Each row comes from the steps of one path. Every step used is in the known rows, and no mark comes twice. Write the path behind each row, first mark first.
Known rows:
rezofi/ribon/pigot/punod: -2.98 -0.49 0.01 1.51 -0.46 0.17 2.25 -1.96 -2.52 0.43 0.23 0.67 1.33 0.46 0.58 0.48 0.89 -2.30 0.25 1.58 0.59 1.20 0.06
petati/lerani/sabe: -0.12 -1.01 0.83 1.85 -1.91 -4.01 -0.09 1.11 0.89 0.16 0.25 0.66 -0.25 0.51 -1.52 0.93 0.52 -1.51 -2.54 2.11 0.57 -0.21 -0.72
punod/pigot/ribon/rezofi/vurom: -2.66 0.32 -0.32 0.01 -1.27 1.57 3.46 -2.58 -1.41 -0.52 0.16 0.75 -0.83 0.64 0.79 1.54 0.61 -1.30 1.76 -3.09 -1.12 0.95 0.12
zumi/petati: -0.23 -0.80 -0.18 -0.05 -0.96 -0.96 1.83 2.04 -1.64 0.54 0.09 0.57 0.72 1.23 -0.09 0.30 0.10 -1.32 -2.58 2.15 -1.94 0.78 0.41
sabe/lerani: -0.80 -2.29 1.30 -0.40 -0.68 -2.58 1.33 0.19 -1.87 -0.52 0.47 0.99 0.46 1.12 0.14 0.43 0.24 -0.79 -2.41 2.91 -0.23 -0.11 -0.12
sabe/lerani/punod/pigot/ribon/rezofi/vurom: -1.44 -1.06 1.10 -0.25 -0.54 -0.05 -0.80 -3.72 0.34 -0.56 -0.63 0.95 -4.86 0.62 0.49 2.88 0.25 0.25 0.79 -2.55 -1.37 -0.63 1.69
sabe/lerani/punod/pigot/ribon: -0.74 -1.91 0.37 0.11 -0.69 -2.64 0.54 -1.87 -0.32 0.11 -0.86 1.06 -1.69 0.99 0.35 0.05 -1.12 -0.18 -1.69 -0.12 -1.16 0.15 1.47
vurom/rezofi/ribon/zumi/petati/nemi: -0.93 0.52 1.89 -1.50 -0.96 -1.96 -2.43 -0.25 -0.64 0.25 -0.59 0.29 0.22 0.48 -0.31 -0.23 0.75 -1.57 0.03 2.15 -0.48 0.57 -2.24
zumi/ribon/rezofi: -0.49 0.45 -0.46 0.38 -1.01 -1.02 1.05 1.44 -1.72 0.12 0.99 -0.73 -0.40 0.92 0.64 3.20 1.16 -1.65 -0.18 2.00 -1.37 0.92 0.23
vurom/rezofi/ribon/zumi/petati/lerani: -1.42 0.33 -0.49 -1.97 -2.82 -0.83 -3.00 -0.29 -0.57 -0.41 -0.65 0.69 -1.54 0.65 -1.22 1.09 1.18 -1.90 -0.50 1.09 1.03 -0.36 -2.26
punod/pigot: -0.73 -2.03 -0.35 0.81 -1.30 -0.66 6.09 -0.61 0.09 -0.30 -0.23 0.99 2.44 0.88 0.13 -0.66 -0.45 -1.44 0.45 0.71 0.00 1.81 0.63
sabe/lerani/punod: 0.66 -2.47 1.69 0.46 -0.30 -3.26 -0.78 -0.60 0.03 0.12 -0.27 1.25 -2.29 1.07 -0.39 0.96 0.16 -0.09 -2.57 2.66 -1.05 -0.19 1.32
zumi/ribon: 0.01 -0.84 -0.24 0.24 -1.41 -2.15 1.83 1.46 -2.42 0.34 0.63 -0.18 2.18 0.94 0.01 1.03 0.38 -0.89 -2.04 2.73 -1.18 0.98 0.56
punod/pigot/ribon/rezofi: -2.49 0.70 -1.23 0.64 -0.91 -0.09 4.14 -0.83 -1.41 -0.06 0.29 0.30 -0.29 0.98 1.29 0.86 0.03 -2.48 1.01 -1.54 -1.05 1.61 -0.48
ribon/pigot/punod/lerani: -1.36 -0.31 -0.43 -0.08 -0.20 1.45 1.39 -0.89 -2.03 1.28 -0.83 0.85 2.41 0.52 0.84 -1.68 0.65 -2.30 -0.25 1.43 0.99 1.32 -1.62
sabe/lerani/punod/pigot/ribon/zumi/petati: -1.12 -1.39 -0.41 -0.90 -0.27 -0.34 -1.70 -0.08 1.01 1.47 -1.93 0.38 -4.92 1.01 0.60 0.37 -0.98 -0.62 -0.91 -1.05 -1.14 -0.48 1.10
pigot/punod/lerani/sabe: -0.13 -1.03 1.99 0.70 -0.51 -1.30 -2.42 -1.92 -0.68 1.75 -0.37 0.76 1.66 0.54 -0.25 -1.77 -0.28 -1.38 -2.35 2.91 -0.84 -0.16 -0.88
ribon/pigot/punod/lerani/sabe: -1.02 -0.50 0.70 1.60 -0.07 -0.43 -1.51 -1.08 0.05 1.63 -0.89 0.36 0.76 0.34 0.29 -1.18 0.33 -1.38 -1.55 1.81 0.65 0.70 -0.68
lerani/punod/pigot: 0.74 -2.30 -0.10 1.75 -0.96 -1.18 3.90 -1.41 2.03 0.33 -0.98 1.27 -0.17 0.82 -0.44 -0.15 -0.56 -0.82 0.32 0.51 -0.81 1.70 2.05
lerani/sabe: -0.26 -1.37 1.29 2.59 -0.90 -3.54 0.68 0.30 0.37 0.58 0.45 0.54 0.06 0.87 -0.54 -0.01 0.20 -0.71 -2.70 2.51 -1.14 0.74 0.66
zumi/ribon/pigot: -0.88 -0.33 -1.52 1.11 -1.02 -1.20 2.81 2.39 -1.75 0.25 0.10 -0.50 1.21 0.71 0.55 1.68 0.98 -0.77 -1.13 1.72 0.18 1.85 0.77
sabe/lerani/punod/pigot: 0.52 -3.36 1.10 0.42 -0.58 -2.17 1.63 -1.78 1.83 -0.38 -1.05 1.20 -1.48 0.90 -0.26 0.73 -0.80 0.08 -0.55 1.32 -0.32 0.29 2.26
vurom/rezofi: -0.59 -0.05 0.93 -0.43 -1.80 -3.09 0.38 -1.02 -1.99 0.08 0.61 1.79 2.89 1.34 -0.16 -1.31 0.65 -1.13 -2.35 2.65 -1.21 2.21 -1.39
petati/zumi/ribon/rezofi: -0.80 0.80 0.04 -0.54 -0.90 -1.00 1.67 3.02 -0.36 0.24 0.89 -0.27 -0.17 0.77 0.17 2.07 1.46 -1.87 -0.06 1.60 -0.39 0.26 -1.75

Which path is each row?
-0.87 -0.27 -1.67 0.42 -0.60 0.55 0.38 0.21 1.19 2.14 -1.90 0.41 -3.55 0.92 0.42 -0.55 -0.69 -1.39 -0.08 -1.94 -1.70 0.90 0.98
lerani/punod/pigot/ribon/zumi/petati
-0.27 -0.56 0.25 -0.73 -1.40 -2.13 2.54 3.09 -0.91 0.49 0.55 0.35 2.49 0.79 -0.45 -0.10 0.63 -1.10 -1.67 2.39 -0.25 0.31 -1.31
petati/zumi/ribon
-0.68 0.07 0.73 -0.01 -0.45 -0.83 -2.57 1.50 0.76 1.86 -0.86 -0.32 1.46 0.06 -0.11 -0.89 0.47 -0.85 -1.76 2.21 1.15 -0.37 -1.81
petati/zumi/ribon/pigot/punod/lerani/sabe
-1.69 -0.91 0.55 1.80 -0.48 -0.02 -1.65 -2.93 -0.38 0.27 -0.90 -0.21 -0.35 0.02 -0.16 0.02 0.31 -0.79 -0.41 1.80 1.12 -0.31 0.04
rezofi/ribon/pigot/punod/lerani/sabe
-1.03 0.49 -0.92 1.61 -0.54 -0.62 1.86 -1.58 0.55 0.60 -0.40 0.54 -3.13 0.94 0.74 1.38 -0.07 -1.75 0.88 -1.75 -1.84 1.53 0.91
lerani/punod/pigot/ribon/rezofi
-2.10 -1.09 -1.34 1.91 -0.95 -0.34 4.37 -0.48 -1.27 -1.26 0.01 0.11 -0.24 0.54 0.08 1.43 1.10 -0.99 0.45 1.02 1.14 1.19 0.63
rezofi/ribon/pigot
-1.90 -0.39 0.26 -0.19 -1.88 -1.06 -0.46 -2.59 -1.11 -0.33 0.01 0.95 -0.10 0.83 -0.25 -0.64 1.27 -1.21 0.53 1.62 0.42 1.06 -1.54
vurom/rezofi/ribon/zumi
-1.22 -0.61 -1.28 1.39 -0.67 -0.16 1.99 -1.20 1.22 1.83 -1.46 0.87 -2.57 0.77 0.50 -1.24 -0.31 -1.63 1.06 -1.84 -0.53 1.53 0.39
lerani/punod/pigot/ribon/zumi
-1.03 0.30 -0.33 -1.66 -0.57 1.01 0.38 1.78 -1.28 1.50 -0.82 0.15 3.06 0.26 0.41 -1.32 0.78 -1.78 -0.61 1.76 1.57 0.31 -2.74
petati/zumi/ribon/pigot/punod/lerani
-0.92 0.41 0.91 -1.08 -1.30 0.59 1.19 1.29 -0.21 -0.26 0.76 0.18 -0.65 0.43 -0.30 2.67 2.05 -0.61 0.68 0.01 -0.52 -0.43 -1.15
petati/zumi/ribon/rezofi/vurom
-1.98 -0.72 -0.51 0.05 -0.58 1.93 1.21 -2.65 -2.41 -0.07 -0.81 0.31 1.35 0.20 0.41 -0.39 0.62 -1.75 0.76 1.38 1.48 0.30 -0.86
rezofi/ribon/pigot/punod/lerani
-0.05 -0.04 -1.52 -0.36 -1.95 -1.51 0.27 0.84 0.43 0.75 -1.38 0.85 -1.71 0.74 -0.83 0.92 -0.99 -1.61 -1.76 -1.39 -1.13 0.12 0.65
zumi/petati/lerani/punod/pigot/ribon
-1.43 -1.81 -0.08 0.16 -0.36 -1.10 -0.07 -1.56 0.92 1.06 -1.47 0.83 -3.82 0.84 0.63 -0.40 -0.56 -0.82 0.19 -1.09 0.03 0.05 0.53
sabe/lerani/punod/pigot/ribon/zumi
-1.72 0.23 -0.17 0.70 -0.50 -0.65 0.65 0.86 -2.79 1.89 0.30 0.06 2.89 0.61 1.07 0.73 0.74 -2.16 -1.27 2.27 -0.30 1.85 0.18
zumi/ribon/pigot/punod
-1.21 -0.51 0.73 -0.28 -2.17 -2.71 0.12 -2.78 -2.37 -1.34 0.62 1.20 1.86 1.03 -0.56 -0.12 0.67 -0.59 -1.29 2.52 -0.71 1.14 -0.63
vurom/rezofi/ribon
-2.22 0.32 -2.31 -1.27 -2.03 0.74 1.85 1.89 -0.28 1.08 -1.35 0.32 -1.14 0.61 0.02 -0.09 -0.31 -2.92 0.14 -2.11 0.80 0.17 -1.79
punod/pigot/ribon/zumi/petati/lerani
-2.04 0.57 0.21 -0.26 -0.45 -0.58 1.39 2.50 -1.41 2.04 0.25 0.58 3.18 0.49 0.58 -0.46 1.04 -2.39 -1.10 1.91 0.70 1.15 -1.84
petati/zumi/ribon/pigot/punod
-1.97 -0.58 -1.03 0.41 -1.37 -1.11 4.84 -0.73 -2.08 0.20 -0.06 0.84 2.28 0.99 0.76 -1.36 -0.78 -1.69 -0.71 -0.66 -0.94 1.74 -0.15
punod/pigot/ribon
-1.97 0.35 0.24 -1.18 -1.40 0.43 -1.99 -4.23 -2.75 -0.28 -0.75 1.10 2.58 0.48 0.28 -1.21 0.84 -1.30 -0.14 1.82 1.08 1.17 -1.94
vurom/rezofi/ribon/pigot/punod/lerani
-1.13 0.01 -0.96 0.23 -0.96 -1.23 3.46 3.96 -0.17 0.36 0.02 -0.01 1.69 0.57 0.10 0.47 1.24 -1.10 -0.90 1.41 1.17 1.19 -1.22
petati/zumi/ribon/pigot
-0.71 0.82 -0.82 -0.74 -1.89 1.19 -1.17 -0.97 1.07 0.07 -1.20 0.75 -4.83 0.39 -0.76 3.72 0.43 -1.20 0.67 -3.71 -1.36 -0.62 0.87
zumi/petati/lerani/punod/pigot/ribon/rezofi/vurom
-2.51 1.18 0.17 0.08 -0.95 0.44 0.95 -1.45 -3.11 0.05 0.94 0.81 -1.61 0.81 0.65 1.70 1.53 -1.39 -0.27 -1.77 -1.83 0.46 -0.77
pigot/ribon/rezofi/vurom
-1.12 -0.94 -0.19 0.97 -1.86 -1.27 -2.59 1.12 1.85 0.12 -0.83 -0.58 -4.39 0.17 -1.68 2.37 0.66 -1.39 -0.72 1.06 1.02 -1.85 -0.24
rezofi/ribon/zumi/petati/lerani/sabe
